(in the rows, 128 means zero)
Known rows, with every way that one mark hangs from another
K_44[K_584 K_794]: [120 139 129 189 120 169 166 151 135 125 134 160 129 167 114 127 157 138
 130 121 169 101 146 130 122 134 142 135  99 143 127 161 103 122 200 151
  97  95  65 132  98 188 153 140 127  57 155 134 117 167 139 118  80 173
 126]
K_671[K_794[K_44 K_270 K_456 K_826]]: [123 125 115 150 124  90 153 150 128 131 123 142 112 144 118 170 144 134
 126 135 135  85 109 145 142 155 140 141  90 127 137 156 182 164 152 159
 103 145 163 134 120 173 134 142 134 120  77  98 116 165 133 108 146 153
 143]
K_44[K_584 K_794[K_259 K_456 K_826]]: [122 135 122 182 117  96 162 142 149 126 161 154 117 158  91 156 156  86
 134 141 153  92 146 140 141 159 152 136  97 131 127 164 120 124 209 148
 104 130 122 138  87 175 148 137 126  89  86 122 128 168 122  91 114 172
 102]
K_270[K_794]: [122 131 122 150 131 159 152 148 140 133 105 151 124 167 134 130 148 186
 140  91 160 107 129 128 119 139 114 116  92 165 118 162 162 138 177 158
  98  77 102 118  99 172 138 151 150  67 172 120 111 149 154 130  65 157
 155]
K_584[K_671]: [118 126 116 161 123 146 146 145 114 134  97 155 124 161 134 124 143 118
 127 104 159 122 129 133 125 138 116 120  93 167 131 141 158 146 181 152
 103  96 120 116  94 177 119 142 150  82 179 112 108 154 161 144  69 157
 161]
K_44[K_794[K_259 K_270 K_456[K_6] K_671 K_826]]: [137 139 117 170 103  68 153 145 146 129 175 166 100 144 108 158 148  52
 165 141 127 108 155 154 136 169 165 133  95 122 129 164 141 132 174 147
 119 161 173 132 132 161 146 134 135 142  83  99 121 168 133 101 135 159
 121]
K_49[K_826[K_794[K_270[K_6]]]]: [123 133 119 149 118 145 145 143 130 138  98 150 121 164 142 120 144 220
 173  94 154 114 140 108 136 126 122 117  88 172 119 165 168 129 173 159
 100  85  90 125 130 178 117 152 150 110 149 104 106 153 137 116 101 173
 145]
K_456[K_6[K_270[K_794[K_671]]]]: [132 141 121 149 121 135 146 143 135 136 149 155 104 165 144 125 154 155
 167  83 145 131 139 131 121 158 132 103  87 157 123 160 140 149 148 160
 101  86 124 121 129 168 150 152 151 103 169 119 107 150 159 144  68 164
 157]
K_826[K_49 K_794]: [114 145 121 165 130 175 158 146 105 137 109 146 134 174 138 100 154 164
 142  88 159  96 140 151 130 110 110 132  95 150 111 162 175 138 175 152
 111  63 105 117 108 162 144 155 141 103 160 117 106 143 130 145 101 171
 151]
K_270[K_794[K_44 K_456 K_826]]: [130 133 118 147 127  72 154 145 128 138 117 147 117 154 130 155 149 157
 141 108 145  84 113 139 130 157 127 121  93 159 116 170 164 155 155 154
  93 115 158 133 109 156 142 153 136  95 117 104 119 152 141 106 117 156
 137]
K_49[K_826[K_794]]: [121 131 123 154 125 182 158 138 108 137 102 157 126 170 137 112 146 190
 166  88 168  99 132 117 133 122 119 115  92 170 128 163 158 122 192 159
  99  82  73 126 104 185 117 154 150 104 165 116 106 158 135 126 100 173
 152]
K_44[K_794[K_456[K_6] K_671 K_826]]: [139 146 118 173 107 106 155 147 126 136 163 173 111 142 110 140 154  77
 156 122 144 104 142 146 122 147 158 127  94 136 133 169 134 138 170 146
 102 139 138 133 128 166 132 136 131 118 136 109 125 169 134 124 120 161
 132]
K_671[K_584 K_794[K_456[K_6] K_826[K_49]]]: [127 143 107 162 129 147 142 144 128 148 133 137 117 130 116 146 147 116
 130 112 149 101  90 148 123 121 135 152  80 135 163 164 173 169 173 156
 104 117 121 128 116 169 114 141 144  86 131 104 112 165 127 139 150 152
 146]
K_637[K_794[K_44 K_456[K_6]]]: [146 125 127 159 123 129 156 143 105 131 124 162 117 143 133 136 150 142
 150  89 148 132 135 134 155 132 143 125  94 132 144 150 165 154 119 151
 112 124 141 126 131 160 156 138 135  86 131 110 112 147 144 136 139 153
 138]
K_6[K_456]: [122 132 123 156 123 157 143 131 126 124 136 142 118 168 118 131 152 177
 138 108 156 106 148 142 131 150 123 114  93 168 123 153 131 151 175 164
 106  84 110 130 100 164 140 147 144  87 164 127 118 155 136 134  95 162
 149]
K_44[K_794[K_259]]: [129 128 123 174 117 153 158 141 136 124 125 158 120 171 120 133 148 102
 131 114 160 109 151 135 132 147 135 124  96 146 132 161 131 114 205 151
 112 102  94 127  99 175 151 140 139  87 142 124 113 157 135 123  86 163
 143]
K_49[K_826]: [128 122 123 156 117 182 155 140 103 132 106 162 120 170 127 122 143 182
 160 102 161 116 132 109 130 136 128 118  89 168 129 154 156 119 209 160
 100  87  85 122 103 180 115 149 147  88 173 110 115 166 146 126  92 167
 148]
K_6[K_270[K_794[K_44 K_259 K_671[K_584]]] K_456]: [118 140 118 136 125  61 149 124 154 133 166 117  96 168 156 166 151 122
 140 102 142 112 129 148 136 187 117  98  86 169 124 158 113 170 150 168
 109 110 151 144 107 164 161 155 138 127 116 125 103 147 125 123 101 169
 151]
K_584[K_671[K_794]]: [116 125 111 156 135 166 147 148 129 138  91 146 124 149 135 136 143 119
 114 107 160 118 109 134 127 131 113 126  89 156 144 143 177 152 174 154
 102 110 100 117  89 192 111 142 152  83 177 116 100 163 154 146  73 153
 169]
K_6[K_270 K_456]: [116 130 124 146 118 140 140 125 132 119 163 133 109 177 116 136 153 154
 137 102 151 117 158 132 136 168 126 104  85 178 117 153 117 166 155 168
 104  73 120 137 101 167 151 151 141  98 159 130 116 157 137 143  86 171
 151]
K_826[K_794[K_259]]: [117 128 122 157 129 150 154 134 123 132 113 146 123 176 136 120 149 135
 140  92 164  94 143 149 143 136 116 115  98 146 128 157 163 124 182 157
 117  94 106 123  93 170 145 149 156 107 118 123 105 139 132 128  93 171
 151]
K_794[K_44 K_259 K_270 K_456[K_6] K_671]: [137 130 123 157 109  49 156 145 116 132 153 160  95 153 138 161 144 108
 172 130 114 100 133 171 154 166 151 114 102 106 140 140 156 144 145 156
 129 170 198 131 143 140 170 140 139 165  65  92 112 153 140 100 155 159
 136]
K_456[K_6[K_270[K_794[K_44]]]]: [137 137 124 155 125 126 147 141 123 135 133 152 107 169 150 120 152 180
 159  81 147 115 130 130 123 162 132 108  90 164 127 165 127 156 138 159
  95  79 120 125 136 165 165 157 144  91 166 115 104 148 160 136  88 161
 158]
K_671[K_584 K_794[K_44 K_259 K_456[K_6] K_826]]: [135 128 110 160 129  92 146 134 128 147 129 134 104 133 130 166 142  89
 128 122 146  90  84 151 139 152 141 140  88 125 179 161 160 164 172 158
 108 154 141 139 116 169 130 139 147 106  75 102 104 161 125 118 165 150
 147]
K_456[K_6[K_270[K_794]]]: [133 137 123 152 125 155 142 141 139 134 136 152 110 167 139 116 152 180
 163  79 151 124 139 123 121 158 131 105  86 167 126 164 135 151 154 160
  97  67 104 121 126 168 150 154 150  77 177 119 108 149 160 142  71 160
 155]

Rows
[134 124 123 157 112 111 142 142 136 123 146 159 104 155 112 147 141 134
 172 122 127 109 144 153 147 158 146 119  96 122 140 146 159 139 166 158
 126 134 168 123 121 149 158 140 151 118  91 100 117 153 147 105 135 155
 130]	K_794[K_259 K_270 K_456[K_6]]
[117 137 112 143 125  81 150 147 150 145 141 139 114 144 129 169 147 106
 140 112 150 101 107 138 121 143 125 127  86 153 129 164 162 156 178 159
  98 129 152 131 101 166 116 143 145  96 118 108 119 151 133 124 101 157
 142]	K_270[K_794[K_456 K_671[K_584] K_826]]
[118 140 114 160 113 119 159 144  93 137 136 153 115 167 124 126 154  99
 131 116 144 111 137 145 125 141 132 137  90 146 103 155 179 133 191 151
 115 100 157 115 117 158 126 145 138 116 132 101 119 157 137 137  96 167
 146]	K_794[K_671 K_826[K_49]]
[118 138 114 157 105 101 158 151 109 131 149 152 111 163 123 139 150  97
 141 132 132 116 146 148 128 145 139 148  90 140  95 153 184 138 183 152
 122 111 176 117 132 160 132 143 137 127 107  91 121 151 143 123 102 165
 139]	K_794[K_270 K_671 K_826[K_49]]
[128 140 117 139 134 117 129 134 168 137 113 129 117 157 135 136 155 252
 143  87 153 119 132 120 121 154 112 101  86 194 108 174 157 154 150 158
  93  68 101 126 116 160 141 153 151  71 182 125 111 148 141 127  73 159
 147]	K_270[K_6[K_456] K_794]
[110 125 116 160 131 114 152 152 161 130 127 142 116 148 116 165 146 122
 130 137 143 111 116 149 147 152 130 131  94 125 144 138 163 150 179 154
 113 147 131 123  83 186 133 138 142  96 100 114 110 166 143 104 104 161
 127]	K_44[K_584[K_671[K_794[K_259 K_270 K_456]]]]
[124 157 122 160 122  90 161 145  95 144 151 148 111 166 151 120 159 145
 165  89 129  90 134 169 142 134 130 115  96 130 124 161 154 163 124 152
 113 108 164 133 143 141 167 156 127 166 126 108 102 152 129 139 151 177
 145]	K_826[K_49 K_794[K_44 K_456[K_6[K_270]] K_671]]
[127 147 111 160 106  77 147 151 123 142 171 147 105 137 120 154 145  80
 165 130 125 114 123 159 125 135 148 152  85 126 132 154 167 164 169 155
 121 139 193 127 144 150 127 138 137 129  99  83 121 155 137 125 155 156
 130]	K_794[K_270 K_456[K_6] K_671[K_584] K_826[K_49]]
[119 137 117 137 127 106 138 127 156 127 163 127 107 171 120 144 155 159
 139 101 151 113 150 127 125 185 123 108  81 196  96 171 128 170 153 164
  94  70 139 136 102 172 142 157 143  90 150 123 119 152 136 130  73 167
 144]	K_6[K_270[K_794[K_826]] K_456]
[132 136 116 173 113  36 151 152 120 138 144 161 109 140 123 151 149 112
 162 143 131  90 120 156 137 162 154 140  99 135 129 147 134 171 148 148
 101 149 188 132 133 164 145 139 129 112  89  91 121 162 153  94 146 160
 117]	K_794[K_44[K_584[K_671]] K_270 K_456[K_6] K_826]
[122 134 115 169 134 132 149 146 146 138 127 151 114 142 118 143 151 121
 142 122 150 112 108 150 142 146 134 120  95 130 158 144 152 147 176 150
 107 138 110 121  89 181 131 140 150  88 133 119 107 168 145 117 107 161
 134]	K_44[K_584[K_671[K_794[K_259 K_456[K_6]]]]]
[124 147 118 142 126  78 148 128 132 131 158 124 108 175 136 140 159 172
 137 105 141 102 143 141 130 183 121 119  84 190  88 174 133 179 147 159
  96  67 160 137 118 157 162 164 128 111 146 114 115 151 132 126 106 169
 141]	K_6[K_270[K_794[K_44 K_826[K_49]]] K_456]
[120 133 122 135 129 114 138 124 167 124 158 124 103 176 126 147 153 164
 146  97 147 120 155 135 139 187 117  96  84 183 109 163 127 158 162 166
 108  75 131 133  92 166 159 158 147 100 145 130 111 148 134 124  75 169
 142]	K_6[K_270[K_794[K_259]] K_456]
[108 141 118 154 125 123 154 145 133 142 136 142 123 153 137 147 147 110
 145  97 157  91 119 155 134 111 119 120  93 137 145 154 155 154 163 163
 109 127 124 136 100 166 128 142 145 122 119 120 108 144 120 138 122 169
 152]	K_826[K_794[K_456 K_671[K_584]]]
[131 130 115 162 106  62 141 144 166 127 145 145 110 149 100 161 145 108
 141 133 134 113 152 128 142 165 152 132  90 148 118 169 152 131 173 148
 111 126 156 136 124 162 141 134 134 111  85 102 120 159 130  99 121 162
 116]	K_44[K_794[K_259 K_270[K_6] K_456 K_826]]
[131 136 121 169 110 133 144 152 151 127 119 151 122 158 123 134 146 160
 137 110 149 125 151 121 124 139 139 131  92 156 120 167 139 132 169 152
 102  90  96 128 137 176 150 137 133  79 156 114 112 159 146 126  87 159
 139]	K_44[K_794[K_270[K_6]]]
[132 137 121 146 121 121 146 137 142 134 152 152  97 168 145 127 152 134
 165  90 142 131 140 136 129 171 133  99  88 154 128 159 143 140 153 160
 111  95 129 121 121 163 154 152 154 113 147 115 103 148 154 133  76 164
 154]	K_456[K_6[K_270[K_794[K_259 K_671]]]]
[122 125 125 157 115  85 154 151 115 124 124 150 115 160 126 158 141 151
 147 124 130  90 132 150 146 147 137 127  98 130 129 145 153 157 150 160
 112 132 169 134 125 152 159 142 129 117  93 100 119 153 145 109 140 157
 139]	K_794[K_44 K_270 K_456]
[132 117 122 152 114  78 157 146 119 123 137 151 116 144 120 164 146 105
 136 117 139 125 144 131 160 150 147 146  89 133 115 150 180 158 123 152
 115 140 188 132 129 165 146 135 129 102  73  97 122 144 138 115 135 155
 125]	K_637[K_794[K_44 K_270 K_456 K_826]]
[111 154 124 172 121  98 175 156 100 136 134 147 122 172 156 126 159 154
 152 117 139  85 136 169 140 124 126 142 103 121 102 154 156 144 159 152
 119 111 142 126 134 161 169 153 122 143 101 110 105 146 128 114 126 181
 133]	K_826[K_49 K_794[K_44[K_584] K_270 K_671]]
[125 143 117 153 136  52 143 152 159 148  94 137 118 145 146 152 152 222
 142 104 144 108 104 127 132 147 119 106  95 167 122 161 152 160 139 149
  87 113 131 129 117 161 146 148 136  79 146 113 108 155 149 109  99 164
 130]	K_270[K_6 K_794[K_44[K_584[K_671]] K_456]]
[120 127 115 146 127 153 138 152 150 131 101 137 117 150 128 148 145 199
 126 106 145 126 121 121 133 137 128 130  86 146 135 156 189 145 154 161
 106 104  98 120 125 182 131 141 151  85 140 111 104 159 145 130  92 155
 157]	K_671[K_794[K_270[K_6]]]
[127 125 124 172 110 137 157 146 144 119 136 158 118 168 117 143 144 103
 140 128 149 111 159 138 135 152 140 133  96 138 126 157 135 121 197 153
 119 110 117 127 111 177 159 138 136 100 117 114 112 156 140 113  90 161
 136]	K_44[K_794[K_259 K_270]]
[118 126 122 134 126 107 145 138 164 124 144 135 106 171 122 154 147 145
 147  96 140 119 142 129 144 172 122  99  85 155 121 159 154 148 158 163
 109  95 146 130  90 161 157 153 146 103 123 120 111 148 142 120  85 166
 138]	K_6[K_270[K_794[K_259 K_456]]]
[118 158 117 163 117 115 152 153 128 146 151 144 119 147 140 134 148 127
 174 103 135 103 126 173 131 108 128 142  92 127 136 154 166 164 151 155
 123 121 155 126 140 151 144 146 138 139 120 100 107 142 128 133 152 168
 137]	K_826[K_49 K_794[K_270 K_456[K_6] K_671[K_584]]]
[123 121 111 157 136 118 154 141 121 138  86 143 115 154 146 146 142 104
 110 115 151 105 102 146 142 152 114 122  94 144 149 143 172 150 172 150
 111 129 125 122  93 183 128 143 149 111 135 110  94 160 147 131  99 154
 169]	K_584[K_671[K_794[K_44 K_259]]]
[122 132 120 163 116 106 162 144  95 141 121 144 114 160 158 147 145 100
 128 107 153 104 107 147 127 130 127 126  96 142 145 145 138 148 176 163
 110 126 124 134 121 167 140 140 137 108 122 111 103 149 137 139 113 162
 166]	K_794[K_44 K_671[K_584]]
[113 145 121 160 131 151 156 147 116 136 120 146 132 166 124 116 153 173
 149  91 149  92 135 158 139 109 115 129  94 142 119 161 177 147 162 152
 113  87 128 124 105 151 145 153 137 112 140 114 111 151 125 135 130 172
 137]	K_826[K_49 K_794[K_456]]
[128 147 120 163 107 100 144 146 156 127 152 148 111 152 125 148 152 145
 145 123 140 124 158 135 126 153 141 121  93 158 113 164 126 144 160 155
 108 113 117 134 141 169 145 137 129 117 149 118 114 162 134 121  96 165
 138]	K_44[K_794[K_270[K_6[K_456]] K_671]]
[120 141 109 142 125  69 154 141 149 146 145 134 108 148 129 166 147  89
 140 118 138 108 111 153 131 147 122 131  85 142 121 164 181 147 188 153
 117 126 175 125  97 151 129 147 142 118  91 100 115 147 126 113 116 161
 131]	K_270[K_794[K_259 K_456 K_671[K_584] K_826[K_49]]]
[121 126 118 160 128  94 151 147 144 131 108 132 108 156 139 159 149 185
 123 124 140 108 116 135 152 158 134 129  94 126 137 153 168 139 162 158
 112 131 112 128 125 177 158 143 140 100  76 113 101 155 136  97 117 166
 137]	K_671[K_794[K_44[K_584] K_259 K_270[K_6]]]
